Known rows, with every way that one mark hangs from another:
viru{refigib}: [ 1.84 -0.80 -0.79  4.06 -0.63  0.20  1.87  2.85  2.31 -0.56 -0.68 -4.36
  0.62  3.81  0.39  0.70 -2.11 -3.71 -4.10 -1.23 -1.61 -1.51  1.43]
damav{refigib{ruli{fubi}} timin}: [ 3.62 -1.15 -3.03  1.28 -0.89  0.39  3.79  4.08  4.50 -0.11 -0.98 -1.53
 -0.41  6.24 -2.04  3.51 -3.80 -6.81 -0.98  1.53 -2.72 -1.31  1.37]
merazuk{damav{refigib timin} paze}: [ 2.93 -0.03  0.25  1.38  2.00 -0.31  0.42  6.55  1.84  1.83  4.10 -1.43
 -2.18  5.97 -3.91  2.90 -1.10 -3.60 -2.75 -0.19 -4.02  0.51  1.81]
ruli{fubi{soze{kanur}} refigib{damav{timin}}}: [ 0.17 -0.79 -5.81  1.03 -4.67  1.05  2.89  1.20  4.67 -0.07 -1.49 -3.34
  1.43  1.08  1.33  3.14 -3.81 -5.33 -3.85 -1.36 -2.69 -2.46  1.11]
kanur{soze}: [ 1.80 -1.39 -0.18 -0.08 -2.18 -0.38  1.74  2.50  1.80  1.33  0.99 -2.23
 -0.60  4.51 -0.29 -0.02 -3.51 -4.30 -3.58 -4.00 -3.06 -0.47  0.71]
merazuk{damav{refigib{ruli{fubi}} timin} paze}: [ 2.70  0.47 -0.54  0.85  0.53 -0.10  2.04  5.97  3.27  1.80  2.60 -2.25
 -1.79  6.13 -4.09  3.58 -2.28 -4.67 -2.55  0.71 -4.03  0.10  1.92]
merazuk{damav{refigib{ruli} timin} paze}: [ 3.02  0.30 -0.21  1.28  1.28 -0.48  1.44  6.21  2.49  1.73  3.05 -2.13
 -1.89  6.20 -4.10  3.20 -1.86 -4.25 -2.62  0.53 -4.00  0.28  2.09]
viru{refigib{damav{timin}}}: [ 1.34 -1.41 -2.81  5.16  0.68 -0.06  0.40  3.98  1.29 -0.49 -1.00 -4.56
  0.45  2.97  0.86  1.28 -2.00 -4.22 -4.42 -0.79 -2.33 -2.25  2.67]
refigib{damav{merazuk{paze} timin} ruli{fubi}}: [ 2.62 -1.24 -4.57  2.41 -1.38 -0.20  1.85  3.91  2.48  1.36 -1.04 -3.18
  0.46  3.03 -0.17  2.31 -3.05 -6.47 -4.70 -0.13 -5.05 -2.77  3.09]
refigib{damav ruli}: [ 1.01 -1.03 -3.20  3.50 -0.40 -0.47  1.39  2.52  2.11 -0.12 -2.87 -5.05
 -0.05  2.34  0.79  1.26 -3.35 -4.21 -5.01 -1.22 -2.39 -2.90  2.20]
merazuk{damav{refigib{ruli{fubi{soze}}} timin} paze}: [ 2.62  0.53 -1.08  0.07 -0.15 -0.19  2.71  5.68  3.67  2.00  2.62 -2.08
 -1.74  6.26 -3.89  3.70 -2.24 -5.22 -2.27  0.35 -4.25  0.17  1.87]
paze{merazuk}: [ 1.92 -1.41 -0.35  1.54 -0.07 -0.46  0.53  3.97  1.15  0.52  2.76 -1.14
 -1.33  2.79 -0.54  0.73 -0.95 -2.62 -4.63 -3.33 -4.06 -0.68  0.43]
totu{soze}: [ 1.94 -0.28 -1.20  0.79 -0.72 -0.59  1.64  1.85  3.11 -0.21  1.23 -0.79
 -0.63  4.40  1.47  0.26 -0.85 -3.29 -3.04 -3.86 -1.73 -0.91  0.36]
viru{refigib{damav{merazuk timin} ruli}}: [ 2.56 -1.31 -3.62  5.29 -0.44 -0.43  1.59  3.72  1.80 -0.15 -2.08 -4.88
  1.15  3.67  0.81  1.51 -2.51 -5.74 -4.32  0.27 -2.98 -2.64  3.33]
refigib{damav{timin} ruli}: [ 1.49 -1.55 -4.67  3.23  0.49 -0.71  0.94  3.59  1.76  0.14 -2.16 -3.86
 -0.28  2.76  0.28  2.28 -3.41 -5.15 -4.01 -0.45 -3.34 -2.85  2.93]
dape{timin}: [ 2.20 -2.69 -2.33  1.52  1.66 -0.20 -0.37  3.52  1.60  0.86  1.55 -0.12
 -1.41  4.19 -0.91  1.97 -2.04 -4.32 -2.94 -1.64 -3.05 -0.83  1.40]
soze{kanur}: [ 2.14 -0.01 -0.98  1.24 -2.22 -0.89  0.28  0.77  2.43  0.30  0.35 -0.90
 -0.44  2.51 -0.20  0.33 -2.59 -2.94 -2.82 -4.07 -1.86 -0.41  1.82]
refigib{damav{merazuk{paze} timin} ruli{fubi{soze{kanur}}}}: [ 2.46 -0.65 -5.33  1.03 -3.12 -0.63  2.50  2.87  3.29  1.66 -1.10 -2.58
  0.64  2.82  0.05  2.36 -3.18 -7.14 -3.93 -1.15 -5.10 -2.36  3.45]
refigib{damav{merazuk timin} ruli}: [ 3.09 -2.10 -4.84  3.63  0.31 -0.86  0.61  3.90  1.06  0.93 -1.45 -2.94
  0.10  3.42  0.62  1.90 -2.58 -6.09 -4.20 -0.39 -4.35 -2.88  3.28]
paze{merazuk{damav{refigib{ruli{fubi{soze}}} timin}}}: [ 2.06 -0.92 -2.07  0.39 -0.38 -0.40  2.19  5.21  2.96  1.33  2.28 -1.16
 -2.18  4.97 -2.10  3.40 -1.79 -5.04 -2.51 -1.09 -4.71 -0.39  1.05]
damav{merazuk refigib timin}: [ 6.20 -2.64 -2.16  2.55  0.87 -0.11  1.01  5.34  1.47  0.96  2.21  0.94
 -0.39  7.03 -1.33  2.06 -0.90 -6.66 -1.55  0.31 -4.13 -0.82  1.72]

Rows:
[ 1.69 -0.52 -1.04  0.61 -1.00 -0.25  2.50  4.41  3.27  1.16  1.75 -2.00
 -2.03  4.66 -1.77  2.73 -1.77 -4.37 -3.21 -1.63 -4.05 -0.44  0.53]  paze{merazuk{damav{refigib{ruli{fubi{soze}}}}}}
[ 2.81 -0.94 -2.09  2.04  1.59 -0.30  1.55  5.16  2.76  1.07  0.46 -2.21
 -2.15  6.63 -2.48  3.90 -2.77 -5.21 -1.31  0.80 -2.98 -0.67  1.75]  merazuk{damav{refigib{ruli} timin}}
[ 2.41 -2.03 -3.23  4.17 -0.22  0.40 -0.14  4.01  0.76  0.04  1.18 -3.20
  1.20  1.91  0.71  1.51 -1.55 -3.45 -5.73 -0.54 -3.36 -2.25  1.44]  ruli{refigib{damav{merazuk{paze} timin}}}
[ 2.20 -1.06 -1.53  1.22  0.33 -0.30  1.52  5.42  2.59  1.09  2.29 -1.34
 -2.26  4.85 -2.31  3.29 -1.86 -4.49 -2.79 -0.73 -4.49 -0.44  1.09]  paze{merazuk{damav{refigib{ruli{fubi}} timin}}}
[ 2.04 -0.28 -0.95  1.90 -0.01  0.35  2.65  3.78  3.89  0.87 -0.71 -3.50
 -1.83  6.13 -1.98  3.24 -3.14 -4.71 -2.23  0.30 -2.09 -0.92  0.85]  merazuk{damav{refigib{ruli{fubi}}}}
[ 2.66  1.02 -1.10 -0.16 -0.93 -0.53  2.43  5.05  3.88  2.00  2.56 -1.70
 -1.66  5.89 -3.97  3.55 -2.47 -5.09 -1.91 -0.14 -4.08  0.46  2.28]  merazuk{damav{refigib{ruli{fubi{soze{kanur}}}} timin} paze}
[ 1.30 -1.18 -5.93  1.30 -4.78  0.93  2.68  1.40  4.19  0.44 -0.98 -2.73
  1.68  1.56  1.52  2.89 -3.23 -5.97 -3.98 -1.34 -3.40 -2.51  1.36]  ruli{fubi{soze{kanur}} refigib{damav{merazuk timin}}}
[ 3.05 -2.22 -2.96  3.48  1.58 -0.57 -1.40  5.08 -0.43  1.41  2.05 -1.50
 -0.34  2.85  0.21  0.92 -0.61 -4.31 -5.16 -2.01 -4.93 -1.96  2.91]  refigib{damav{merazuk{paze} timin}}
[ 5.90 -1.01 -2.48  0.45 -2.10 -0.07  3.87  5.02  3.79  1.56  1.82 -0.03
  0.43  6.96 -2.55  2.69 -1.95 -8.00 -1.83  1.01 -5.05 -0.67  2.08]  damav{merazuk{paze} refigib{ruli{fubi{soze}}} timin}
[ 1.95 -2.09 -2.84  4.64 -0.75  0.64  0.22  2.85  1.14 -0.38 -0.23 -4.11
  1.30  1.79  1.59  1.10 -1.82 -3.11 -5.98 -0.97 -2.40 -2.63  0.79]  ruli{refigib{damav{merazuk}}}
[ 2.52 -1.17 -1.20  1.63  1.05 -0.71  0.87  5.71  1.81  1.01  2.71 -1.19
 -2.35  4.90 -2.30  2.91 -1.45 -4.05 -2.85 -0.94 -4.43 -0.27  1.29]  paze{merazuk{damav{refigib{ruli} timin}}}
[ 2.73 -0.33 -1.46  0.82 -2.86  0.63  5.07  2.28  5.50 -0.31 -2.00 -3.07
  0.01  5.72 -1.20  2.23 -3.65 -6.04 -2.10  0.06 -1.55 -1.37  0.27]  damav{refigib{ruli{fubi{soze}}}}
[ 2.02 -1.02 -4.60  3.89 -2.18  0.05  3.10  3.09  3.28  0.18 -2.69 -4.96
  1.36  3.64  0.99  2.16 -3.08 -6.90 -3.93  0.22 -3.27 -2.81  2.99]  viru{refigib{damav{merazuk timin} ruli{fubi{soze}}}}
[ 2.06 -1.69 -2.22  4.37 -0.87  0.56  0.17  3.23  1.06 -0.18  0.66 -4.06
  1.38  1.62  1.02  0.85 -1.48 -2.75 -6.42 -1.09 -2.73 -2.31  0.91]  ruli{refigib{damav{merazuk{paze}}}}
[ 6.46 -1.30 -1.48  1.89 -0.37 -0.52  2.31  5.63  2.27  1.26  2.46 -0.05
  0.22  6.93 -2.75  2.04 -1.38 -6.83 -2.23  1.10 -4.76 -0.50  2.35]  damav{merazuk{paze} refigib{ruli} timin}
[ 5.96 -0.53 -2.52  0.26 -2.90 -0.37  3.63  4.33  4.00  1.58  1.80  0.36
  0.53  6.58 -2.63  2.56 -2.14 -7.94 -1.49  0.54 -4.89 -0.39  2.52]  damav{merazuk{paze} refigib{ruli{fubi{soze{kanur}}}} timin}
[ 2.23 -0.71 -3.42  4.49 -1.61  0.05  2.45  3.73  2.74  0.16 -1.80 -5.09
  1.39  3.44  0.25  1.81 -2.86 -6.01 -4.67  0.50 -3.43 -2.57  3.20]  viru{refigib{damav{merazuk{paze} timin} ruli{fubi}}}
[ 1.22 -1.81 -5.88  1.61 -3.69  1.42  3.03  2.37  3.89  0.42 -0.93 -3.32
  1.55  2.12  1.66  3.11 -2.96 -6.11 -4.54 -0.58 -3.65 -2.93  0.76]  ruli{fubi{soze} refigib{damav{merazuk timin}}}
[ 0.45 -0.75 -3.85  2.67 -1.87  0.31  2.71  1.99  3.68  0.01 -3.72 -5.31
  0.16  2.19  0.82  1.97 -4.27 -5.08 -4.88 -0.78 -2.58 -3.27  1.87]  refigib{damav ruli{fubi}}
[ 1.29 -1.41 -5.21  1.35 -3.78  1.36  3.01  2.72  3.82  0.66 -0.04 -3.29
  1.66  1.96  1.11  2.88 -2.65 -5.75 -4.96 -0.71 -4.00 -2.59  0.86]  ruli{fubi{soze} refigib{damav{merazuk{paze} timin}}}
[ 5.64 -1.13  1.26  2.45 -0.61  0.10  1.60  4.54  1.91  1.00  2.96 -0.69
  0.17  6.10 -1.81  0.19 -0.22 -4.67 -3.86 -1.03 -3.50 -0.26  0.94]  damav{merazuk{paze} refigib}
[ 6.07 -1.11 -1.98  1.31 -1.39  0.03  3.25  5.30  3.35  1.36  1.85 -0.19
  0.37  6.84 -2.72  2.56 -2.02 -7.47 -2.11  1.38 -4.87 -0.73  2.13]  damav{merazuk{paze} refigib{ruli{fubi}} timin}
[ 1.43  0.25 -3.24 -0.55 -4.69 -0.02  4.97  0.49  5.55  0.52 -2.63 -3.14
  0.27  3.61 -0.16  2.19 -4.60 -6.01 -2.68 -1.75 -2.55 -1.72  1.14]  refigib{ruli{fubi{soze{kanur}}}}
[-0.31 -1.09 -4.74  1.56 -4.17  1.67  3.57  1.39  4.65 -0.25 -1.90 -4.80
  1.48  1.32  1.78  2.65 -3.50 -4.75 -5.07 -1.15 -2.25 -2.97 -0.03]  ruli{fubi{soze} refigib{damav}}
[ 6.37 -1.81 -0.83  2.05  0.63 -0.24  0.93  6.09  1.32  1.43  4.02  1.01
 -0.20  6.72 -2.47  1.59 -0.28 -5.98 -2.41  0.07 -4.83 -0.16  1.99]  damav{merazuk{paze} refigib timin}
[ 2.34 -2.42 -3.85  4.46 -0.12  0.47 -0.11  3.63  0.87 -0.20  0.32 -3.25
  1.10  2.07  1.26  1.77 -1.82 -3.77 -5.28 -0.46 -3.05 -2.57  1.32]  ruli{refigib{damav{merazuk timin}}}
